Each row comes from the steps of one path. Every step used is in the known rows, and no mark comes twice. Write the path behind each row, first mark first.
(in the rows, 128 means zero)
Known rows
metif-fedugi-vobe-nuzel-tovi-zinoz-tezod: [105 107 116 143 156 184 151 148 127 166 123 109 111 170  94 151 154  99
 127 103 137 157 150 137 170 106  99 114 146 118 145 107 138 129  97 128
  99 106 133  95 131 143 128 174  94 109 156 113 152 120 140 128]
gegor-nuzel-tovi-zinoz-tezod-fedugi: [129 107 122 111 128 109  94 127 125 149 119 165 133 149  92 117 105 153
 117 157 177 101 118 108 159 111 188 190 169 120 132 136 143 132 158 135
 190 125 100 114 143 144 146 140 146 123 101 111 106  75 144 128]
tovi-nuzel-vobe-zinoz-tezod-fedugi: [138 135 172 116 127 100 120 125 119 124 114  92 105  88 113 127 106 141
 138 122 115 107 116  59 130  93 122 150 110 132 140 150 136 114 169 122
 146 143 121 152 141 166 121 148 134 109  96 158 176 123 112 159]
tezod-fedugi-vobe-zinoz-tovi-nuzel: [ 80 127 169 125 112 116 176 143 136  93 128 130 137 115 168 142 115  85
 118 115 129 114 135  79 155  67  61 157 119 118 117 120 111  93 126 154
  85 136 109 106 126 107 119 156  99 140 107 162 173 163  50 117]
gegor-nuzel-vobe: [162 140 118  95 154  94  98 158 111 141 164 135 135 111 122 116 117 158
 114 159 144 125 158 140 140 135 193 151 159 158 118 148 116 145 152 122
 187 145 114 175 127 163 134 117 141 109  91 126 120  94 159 142]
tezod-zinoz-tovi-fedugi-dovozud: [100 108 119 113  96 116 221 137 153 116  99 171 154 119 136  95 125 108
  80 146 126 145 125 108 101 101 153 169 129 129 136 124 146 133 119 151
 140 113 102 130 152 103 144 138 196 147 187 125 162 141 123  95]
zinoz-tovi: [122 123 138 118  86  97 165 134 148 113 120 147 147 117 124 157 133 108
 111 136 127 143 127 127 130 113 107 144 110 119 126 125 154 144 106 147
 132  99  97 141 142 117 131 133 130 154 165 126 139 147 112 114]
zinoz-tezod-fedugi-vobe-nuzel: [ 46 107 112 108 131 108 158 148 131 151  83 142 127 129 189  85 126 109
 140 107 108 140 127 114 134 126 130 129 113 102 134 135 121  94 134 136
 104 127 117  96 135 107 149 145 143  92 160 137 152 134  88 120]
metif-fedugi-tezod: [ 45 133 135 141 141 146 116 117 129 136 103  91  91 121 153  82 149  97
 135 109  89 132 141 174 138 126 105 105 145 145 134  94 103 126 111 118
  94 116 142 149 105 119 123 148  98 110 179 122 138  92 127 114]
gegor-nuzel-metif: [172 153 121  88 142 133  93 126 106 126 168 154 155 136 108 124 114 157
 109 159 141 129 137 147 108 157 149 141 165 144 115 155 104 145 136 148
 178 137 117 188 123 147 142 105 140  87 109 111  93  95 165 142]
gegor-nuzel-vobe-fedugi: [159 124 123 119 141 104  89 142 103 122 173 130 132 119 119 140 120 167
 120 157 144 122 158 139 143 129 190 155 165 150 118 147 105 139 160 115
 181 162 108 166 129 158 124 121 153 112  87 133 117 100 177 152]
zinoz-tezod-fedugi-metif-nuzel-tovi: [ 78 103 130 103 120  84 133 127 124 179  88 152 123 120 199  78 115 136
 141 120 111 115  99 136 126 149 159 147 115 110 130 130 139 101 141 129
 114 117 130  94 127  91 171 150 130  89 122 129 122 119 100 112]
nuzel-tovi-zinoz: [156 104 108 150 114 133 112 110 148 147 118 134 108 150  49 148 120 129
 137 115 172  98 103 105 172 120 141 149 150 106 138 111 159 151 121 125
 155  98 123  94 148 140 132 138 110 173 105 124 122  94 140 124]
kibu-fedugi-tovi: [117 158 110 171 148 129 122 135 124 113  77 122 127 138 185 160 150  96
 135 124 144 164 154 154 150 130  97  67  94 131 130 112 152 110 122 115
  92 155 145 132 107 112 114  79  97 163 148 117  80 182  84 101]
zinoz-vobe-fedugi: [133 112 126 154 116 141 161 130 146  82 154 122 123 147  97 167 128 109
 149 112 116 110 118 109 100 118 118 101 152 133 103 126 115 156 136 103
 103 145 144 105 144 108 117 145 156 159 131 170 194 152 130 154]
kibu-fedugi: [115 144 112 153 161 127 116 136 126 103  77 112 125 147 164 154 135 100
 145 120 163 154 151 164 124 146 113  93 113 144 110 113 113 127 135 117
 102 143 161 135 104  99 129  83 104 148 110 128 101 135 110  97]
nuzel-gegor: [132 151 145  89 135 117 115 122 121 156 145 144 133 143 166 166 132 134
 137 153 153 131 165 145 104 146 142 133 111 129 138 130 116 159 149 130
 129  65 140 136 111 128 151  91 116 122  95 114 118 112 163 147]
tezod-zinoz: [104 121 134 103 131 109 169 124 142 136 111 157 123 115 172 129 146 114
  86 144 117 133 134 148  84 132 160 136 141 127 147 120 133 131 121 145
 130  95 138 140 144 108 154 100 164 121 155 135 152 103 120 102]
tezod-fedugi: [ 43 128 141 133 103  87 165 137 122 129 102 148 107 124 176 108 111  93
 125 106 121 104 132 125 163 120 106 146 150 131 113 115 106 112 124 132
  90 116 126 141 130  90 150 138 107 124 102 156 154 129  90 100]
nuzel-tovi-fedugi: [154 112  91 145 131 144 142 110 154 130 134 146 121 159  64 120 115 123
 155 100 186  92 115 107 184 136 151 119 152 113 108  99 151 163 121 115
 133  92 131 126 130 114 131 148 123 173  87 135 112  97 168 132]
vobe-zinoz-tezod-fedugi: [ 44 107 132  91 119  86 106 123 113 106 108  92 136 122 189 106 135 127
 163 131 114 106 125 122 142 120 160 126 122 106 144 137 116  75 153 137
 119 142  93  92 150 111 132 134 125 123 165 160 147 137  93 142]
vobe-fedugi-metif: [132 101 132 162 106 137 132 106 148 114 156 123 125 142 173 224 140 140
 158 126 114 128 130 183 131 155  98  96 123 129  99 127 103 131 114 100
  89 135 144 120 107  94 108 133 114 123 100 157 116 137 156 132]
vobe-fedugi-tezod: [ 81 109 120 169 105 134  89  85 139  78 125 103 106 111 163 133 145 130
 157 111  94 117 123 158 118 134 115 105 124 114 118 115  80 116 134 107
 105 150 130 123 109 112  90 119 145 142 158 146 118 118 139 138]
metif-nuzel-tovi-zinoz-tezod-fedugi: [173 113 121 133 127  98  97 124  98 185 126 154 117 117 103  76 123 161
 114 116 151  99  91 123 127 148 174 172 134  98 149 114 158 125 130 133
 156 101 134  75 144 133 167 131 123 133  77 101  89 129 119 134]
vobe-zinoz-tovi-fedugi: [108 111 125 112 102 109 143 132 138  77 146 100 164 130 119 136 133 122
 149 135 135 117 127 104 159 108 137 124 109 116 124 131 137 108 122 138
 126 135  81 110 150 119 101 145 130 175 168 150 141 163 119 135]
metif-nuzel-tovi: [215 141 118 117 146  98  90 115 106 170 162 152 118 115 117 123 142 155
 119 118 165 105 111 159 117 162 160 142 135 105 136 103 153 152 117 133
 146  75 155 110 126 135 170 114 100 137  61 103  77 126 137 153]
vobe-zinoz: [111 130 126  99 133 104 103 123 127  92 151  84 138 126 158 165 148 125
 160 135 131 111 140 150 145 128 134 102 126 120 130 128 117 107 127 133
 121 125 113 113 140 127 113 116  98 148 140 157 136 141 112 151]
tovi-zinoz: [117 101 111 163 105 136 139 151 149 142 104 118 127 134  81 119 117 134
 129 124 117 121 119 123 145 137 119 132 131 128 134 134 137 126 111 115
 150 132 120  97 151 135 105 125 136 151 132 133 136 127 120 104]
gegor-nuzel-metif-fedugi-tezod-zinoz-vobe: [136 147 139  90 150 151 104 122 102 125 155 147 141 133 105  79 118 140
  89 159 114 130 125 129  84 130 165 152 175 157 125 146  99 140 143 150
 163 151 123 180 125 143 146 129 161  82 157 104 132  83 157 127]
zinoz-tovi-nuzel-metif-fedugi-tezod: [141 141 181 125  84 137 144 104 138 107 112 132 134 104  79 131 117 116
  97 131 104 144  97  78 100  92  65 158 100 126 137 139 149 140 121 157
 134 117 104 174 130 145 123 153 137 121 175 111 151 132 117 124]
gegor-nuzel: [143 140 122  94 145 109 109 143 134 128 150 153 145 134 141 150 124 145
 119 163 155 126 154 167 127 140 156 142 161 145 113 138 121 146 138 131
 170 117 121 159 123 140 137 109 132 105 101 122 102  91 150 140]
kibu-fedugi-tezod-zinoz-tovi: [ 75 140 125 139 149 115 110 116 138  90  49 118 123 108 189  76 140  91
 117 131 124 159 122 140  84 117 138 120  84 137 124 110 108 106 142 136
 101 155 153 126  99  96 116  84 143 154 187 104 114 124  80  66]
kibu-fedugi-metif-nuzel-tovi-zinoz: [182 134 119 158 165 125 102 137 128 154 100 127 132 145 155 153 127 130
 141 128 165 150 117 168 120 160 129 110  88 146 100 117 134 127 122 113
  98 143 183  92  92  98 134 102  82 143  72 101  74 143 110  80]
metif-fedugi: [ 79 126 139 142 136 150 147 134 118 148 120 106 103 149 132 150 148 101
 129 115 124 135 160 179 155 133 101 107 169 148 137  99 126 140 106 118
 100 101 137 153 125 117 144 148  92 106 137 134 140 106 150 126]
metif-fedugi-kibu: [ 37 142 149 128 109 160 144 135 126 115 135 119  89 143 144 145 137 100
 144 116 121 141 163 186 161 119  93 133 167 154 145  93 135 132 110 111
  81 128 131 141 116  99 144 141  80  99 113 134 133 106 158 107]
gegor-nuzel-metif-fedugi-tezod-zinoz: [133 146 137  90 147 146  93 115  98 131 149 147 140 129 121  85 124 148
  89 162 119 136 134 148  96 138 162 155 172 152 132 144  97 131 138 154
 167 144 117 188 119 144 146 119 151  75 152  99 106  74 163 126]
nuzel-metif: [162 152 115 114 125 151 116 111 107 124 153 129 138 129 101 113 120 135
 124 117 108 132 117 137 102 174 105 105 141 130 121 144  99 141 110 147
 132 130 129 183 129 128 141 104 124 104 130 127 115 124 152 132]

Write each row's path
[137 165 137 174 146 136 125 126 133 109  71 121 119 130 167 176 140  99
 130 124 149 160 145 127 139 112  74  76  85 132 133 119 162 114 133 116
  98 150 153 142 105 128 110  87 101 155 132 118  90 177  82 113]	kibu-fedugi-tovi-nuzel
[180 139 126 136 129  97  89 138  79 142 185 127 109  83 138  99 134 176
 123 118 117 123 132 158 116 160 172 148 129 129 139 122 128 128 136 110
 138 151 140 121 126 137 145 109 127 119  52 123  94 154 156 150]	metif-nuzel-vobe-fedugi-kibu
[178 123 106 107 150 129 114 128 148 142 161 170 148 158  97 141 107 152
 135 152 189 107 131 137 162 136 176 149 161 141  95 129 141 160 137 121
 165 112 127 142 113 132 136 143 129 129  72 115  90  78 174 133]	gegor-nuzel-tovi-fedugi-metif
[ 84 123  82 158 134 148 152 135 169 105 111 120 132 118 123  11 107 121
 163  94 103 111 122 119 146 152 135  88 113 137  90 111 106 129 115 101
 112 140 138 139 106 102  83 140 161 156 152 138 116 114 137 104]	tovi-fedugi-tezod
[206 136 133 101 155  85 112 148 125 186 187 117 137  96 183 138 131 163
 138 136 103 128 120 181 115 176 150 110  88 153 101 137 130 128 103 114
 112 126 168 117 104 124 138 131  82 110  71 124 107 152 121 122]	fedugi-metif-nuzel-vobe-zinoz
[147 120 141  96 111 101 130 132 126 110 168 114 173 129 142 139 131 145
 144 151 138 120 125 113 135 122 151 135  85 121 122 138 142 114 128 139
 121 121  97  96 133 118 113 142 120 162 138 127 120 171 127 138]	vobe-zinoz-tovi-fedugi-metif-nuzel-gegor
[ 76 115  91 147 136 145 166 131 168 111 101 135 133 112 136   4 114 120
 138 107  99 115 118 113 124 145 159 104 115 136 104 111 111 121 120 112
 116 138 137 136 114  98  95 133 186 151 170 134 129 106 135  90]	tovi-fedugi-tezod-zinoz
[ 89  90 132 137 102 113 129 151 122 190  84 140 135 128 137  66 102 159
 127 137 103 121 103 105 120 144 157 169 105 117 148 148 140  97 141 121
 145 136 117  61 146 120 138 139 154 111 127 115 126 132 109  98]	tovi-zinoz-tezod-fedugi-metif-nuzel-gegor
[112 116 123 188  92 138 128 100 128 101 142 127 117 132 166 207 159 130
 140 121 110 132 145 153 160 125  96  82 128 102 142 118 139 115 116 106
 102 146 110 126 130 122  96 114 132 154 152 149  99 178 135 157]	vobe-fedugi-tovi
[ 83 111 118  85 132 100  95 121 123 105 120  81 144 123 174 128 147 139
 170 139 116 116 131 142 129 135 163 106 117 107 148 139 124  89 146 133
 136 135 100  93 149 126 125 122 128 125 173 152 135 133 109 157]	vobe-zinoz-tezod
[197 138 133 109 147  99 134 143 148 188 167 146 139 111 192 154 132 152
 135 134 110 134 118 205 102 189 118 102  91 147  95 128 136 139  91 117
 101  98 182 118  94 105 145 124  80 101  71 117  92 144 119 113]	fedugi-metif-nuzel
[155 136  91 162 181 162 127 153 137 116  96 117 133 168 116 172 142  90
 139 106 187 173 144 125 147 116  98  98  97 121 109 116 123 126 117 127
  91 144 164  86 103 126 109 106  91 161 114 107 112 150 103  98]	kibu-fedugi-vobe-nuzel-tovi-zinoz
[138 140 122 140 171 151 125 148 133  69 110  96 161 142 170 176 146  89
 141 127 171 165 162 136 124 104  85  98  91 131 112 113 111 104 130 138
  93 165 138  92 102 104 102  95  92 170 126 132 113 174  74 106]	kibu-fedugi-vobe-zinoz-tovi
[108 127  53 155 123 157 205 158 159 113 116 128 151 146 103  74  97 116
 164 100 147 127 144 134 165 135 112 115 146 151  85 119 113 148 116 101
 132 142 126 129 120 109 112 159 156 154 121 145 129 158 158 134]	tovi-fedugi-dovozud
[193 162 167 127 121 158 128 101 132 118 130 128 120 114  77 160 106 137
 121 122 120 124 106  93  89 132  56 124 121 131 126 151 129 150 134 141
 143 115 145 193 124 156 130 122 126  93  94 135 139 113 139 156]	tovi-nuzel-metif
[172 121 177 136  82 106 160 124 149 117 132 133 133  98  95 185 115 132
 111 138 117 141 110  79 122  89  92 161  87 132 123 146 161 145 130 133
 136 127 104 156 133 145 115 158 137 137 126 135 162 148 124 131]	zinoz-tovi-nuzel-vobe-fedugi-metif
[127 119 103 150 110 147 177 134 147  79 148 117 128 147  96 163 120 101
 154 111 123 117 122 114 104 101 105 119 159 143  97 130 105 160 139 102
 114 155 139  97 142 115 120 159 158 161 140 166 201 172 128 165]	zinoz-vobe-fedugi-dovozud
[172 161 186 107 129 134 127 108 144 141 125 139 118 125 120 197 114 137
 130 147 152 125 137  98  89 114  86 146 100 131 138 141 141 162 158 129
 141  68 152 157 112 155 136 113 122 106  69 126 141 106 146 165]	tovi-nuzel-gegor
[172 107 119 128 127 134  95 122 133 123 154 156 135 160  55 161 113 152
 122 156 182 100 119 107 146 107 175 173 177 128 121 136 140 155 156 123
 185 133 110 111 145 150 129 143 148 146  93 119 120  85 162 147]	gegor-nuzel-tovi-zinoz-vobe-fedugi
[ 65 134 122 105 135 105 116 101 160 114  92 127 108  77 194  40 142 110
 112 129  71 127 111 148  75 128 156 122 105 126 136 114  99 112 125 138
 116 118 147 136 111 114 119 102 158 131 207 117 141  90  87  91]	fedugi-tezod-zinoz
[202 127 118 164 127  99  91 143  75 168 169 122 118  85 119  93 140 180
 108 119 105 124 126 133 129 155 172 133 119 119 151 128 144 118 125 109
 153 156 128 112 140 160 129 114 137 139  87 116  90 178 138 153]	metif-nuzel-vobe-fedugi-tovi-zinoz
[ 73  99 136 155  91 125 112  82 141  77 113 124 114 104 168 122 149 126
 122 129  88 127 116 137  95 112 135 136 120 107 136 118  95 111 135 126
 112 146 116 120 122 106 101 119 176 144 191 137 134 121 128 120]	vobe-fedugi-tezod-zinoz-tovi
[138 135 127 113 133 157  96 132  92 151 141 145 150 146  98 100 121 161
  99 161 119 141 136 132 127 138 150 142 166 139 147 154 131 121 135 143
 180 160  92 165 138 159 138 129 150  79 157  97  92 108 161 135]	gegor-nuzel-metif-fedugi-tovi-zinoz-tezod
[ 71 129 140 133 127 123 181 155 139 119 125 146 126 122 185 122 117  83
 120 102 127 116 147 116 158 102  69 137 139 127 106 109  98 106 111 141
  78 126 132 115 115  91 133 141  98 130  93 160 157 145  66 103]	tezod-fedugi-vobe
[152 156 183 127 128 170 128  89 124 124 111 120 105 107  88 120 116 129
 101 122  98 130 101  92  76 114  69 136 128 138 142 138 123 137 135 147
 131 118 148 193 120 154 133 135 137  79 137 122 152  94 138 136]	tovi-nuzel-metif-fedugi-tezod-zinoz
[134 139 110 157 103 132 159 151 142 164 128 145 126 142 102 142 140 116
 116 129  98 145 121  82 162 104 117  91  93 111 157 144 192 125 103 115
 116 129 118  93 154 163 100 128 132 171 194 107 141 202  94 130]	fedugi-tovi-zinoz-vobe-nuzel-gegor
[174 118 116 113 138 125 102 132 140 134 150 159 136 155  56 144 110 147
 118 157 182 102 119 106 145 109 179 171 174 131 120 134 146 159 149 129
 190 120 116 116 145 152 134 139 139 145  94 113 122  81 149 140]	gegor-nuzel-tovi-zinoz-vobe
[147 145 134 122 147 196 121 119  92 118 171  98 141 144 100 129 138 118
 121 115 110 140 141 138 120 141  77 100 157 136 132 127  92 121 102 154
 111 147 122 162 122 133 131 134  98  98 144 130 129 132 147 140]	nuzel-metif-fedugi-vobe-zinoz
[172 157 177 136 126 173 132 100 118 127 126 116 111 126  69 160 112 132
 116 118 119 128 112 100 101 124  50 126 138 139 135 141 129 149 129 139
 131 115 144 196 124 157 135 141 116  82 104 131 145 106 151 155]	tovi-nuzel-metif-fedugi
[146 124 107 102 150 125 107 116 144 126 140 170 138 140 101  88 113 147
 115 153 176 103 124 117 142 121 202 163 164 130 114 122 133 148 150 133
 177 118 120 142 121 136 133 132 160 135 113 108  98  63 163 125]	gegor-nuzel-tovi-fedugi-tezod-zinoz
[197 158 141  94 149  97  92 130  91 183 167 156 136 113 166 120 139 166
 114 144 145 127 143 167  79 175 162 144 107 121 145 122 131 149 136 133
 142  69 157 115 113 134 171  87 115 112  60  93  78 141 150 159]	metif-nuzel-gegor
[ 86 123 137 176 115 166 164 147 124 158 114 111 107 149 105 133 148  98
 115 118  95 138 143 130 176 101  92  94 150 139 159 106 172 122  96 109
 102 135 119 120 149 140 117 160 106 139 186 125 148 165 114 123]	metif-fedugi-tovi-zinoz-vobe
[105 146 135 120 131 172 110  97  95 132 129 113 114 122 113  61 133 120
 104 116  78 138 114 139  93 151 114 116 151 139 141 127  90 124 111 151
 116 139 134 186 121 126 142 124 132  86 186 111 130  99 150 111]	nuzel-metif-fedugi-tezod-zinoz
[111 121 141  96 100  90 121 124 132  81 147  97 154 120 142 171 146 118
 139 145 131 122 131 123 144 103 131 129 109 113 135 133 137 108 123 150
 129 122  84 111 150 127 113 131 110 164 173 145 145 158 102 141]	vobe-zinoz-tovi
[ 33  88 121 149  80 124 141 151 138 139  69 134 119 127 119  59  99 136
 138 122  99 120 108  99 147 120 139 170 129 116 152 138 141  90 140 117
 137 163  97  70 159 111 124 138 160 121 145 135 142 126 104  87]	tovi-zinoz-tezod-fedugi-kibu
[169 150 139 142 167 169 119 135 125  65 113  96 161 137 142 176 136  97
 132 127 167 165 145 108 107 101  66 104  87 131 114 126 111 107 135 149
 100 172 140 111 101 120 102  99  99 154 118 127 115 171  81 115]	kibu-fedugi-vobe-zinoz-tovi-nuzel-metif
[162  93 112 164 108 147 122 108 147 126 132 130 110 162  24 158 118 124
 141 112 167  89  91  80 156 104 146 146 158 106 130 115 154 157 133 114
 147 119 125  74 158 135 122 155 132 186 110 137 154 111 140 135]	nuzel-tovi-zinoz-vobe-fedugi
[160 142  91 114 169 154 165 164 158 135 160 133 139 145 135 182 154  94
 130 101 138 168 157 143 143 125  78  85 104 113 109 128 119 139  81 138
  90  98 155 109 110 145 109 129  92 127 131 124 147 154 109 137]	fedugi-vobe-nuzel
[188 118 117 158 127  99  88 143  74 175 155 120 122  84 129  75 139 187
 112 121  98 126 120 129 120 158 183 135 114 112 161 133 149 109 135 110
 161 160 121 101 145 158 134 116 151 127 104 112  90 174 135 157]	metif-nuzel-vobe-fedugi-tovi-zinoz-tezod
[168 147 177 121 138 185 125 106 119 115 129 100 128 124  87 155 120 133
 125 123 115 132 116  87  94 111  55 123 125 127 145 146 129 124 139 147
 132 133 131 163 126 160 124 145 122  80 122 136 149 121 133 167]	tovi-nuzel-metif-fedugi-vobe-zinoz-tezod
[ 54 106 135  87 121  87 114 126 123 118 114  94 139 123 204 119 132 129
 167 134 107 110 121 132 142 126 154 121 112 113 132 140 116  75 145 132
 109 143 103  88 140 104 131 140 114 116 156 157 145 139  90 133]	vobe-zinoz-tezod-fedugi-metif
[ 92  85 104 150 107 131 131 148 144 154  73 118 134 130  98  83 117 149
 139 129 105 128 112 116 127 144 148 138 122 113 152 143 144 108 131 117
 165 142 106  77 162 134 115 129 167 129 166 130 133 122 118 110]	tovi-zinoz-tezod
[118 123 121  92 138 110 197 141 146 140 125 161 118 137 123 123 145  97
  86 131 111 141 108 102  76 116 176 127 135 128 132 138 141 148 120 138
 109  96 157 123 161 121 155 130 177 128 183 129 210 126 116 112]	tezod-zinoz-vobe-nuzel
[140 111 114 182 106 119 113 138 101 132 150  97 106 102 109 131 133 151
 130 116  95 126 144 104 174 120 154 113 128 128 147 134 134 116 133  96
 140 183 102 136 148 160  95 128 146 159 132 149 135 167 146 144]	nuzel-vobe-fedugi-tovi-zinoz
[128 154 105  83 140 101 128 134 118 181 143 148 112 169 126 178 148 120
 136 122 150 163 142 136 138 147 153 115  95 112 128 152 129 161 117 130
 101  52 152 140 122 155 147 117 105 107 138  89 140 124 175 146]	vobe-nuzel-gegor
[151 165 182 129 112 178 129 101 122 112 133 124 105 123  75 160 108 130
 124 119 116 132 113 102 104 117  46 138 137 145 139 139 137 145 132 135
 122 128 144 190 120 149 136 135 111  77  91 131 141 108 155 143]	tovi-nuzel-metif-fedugi-kibu
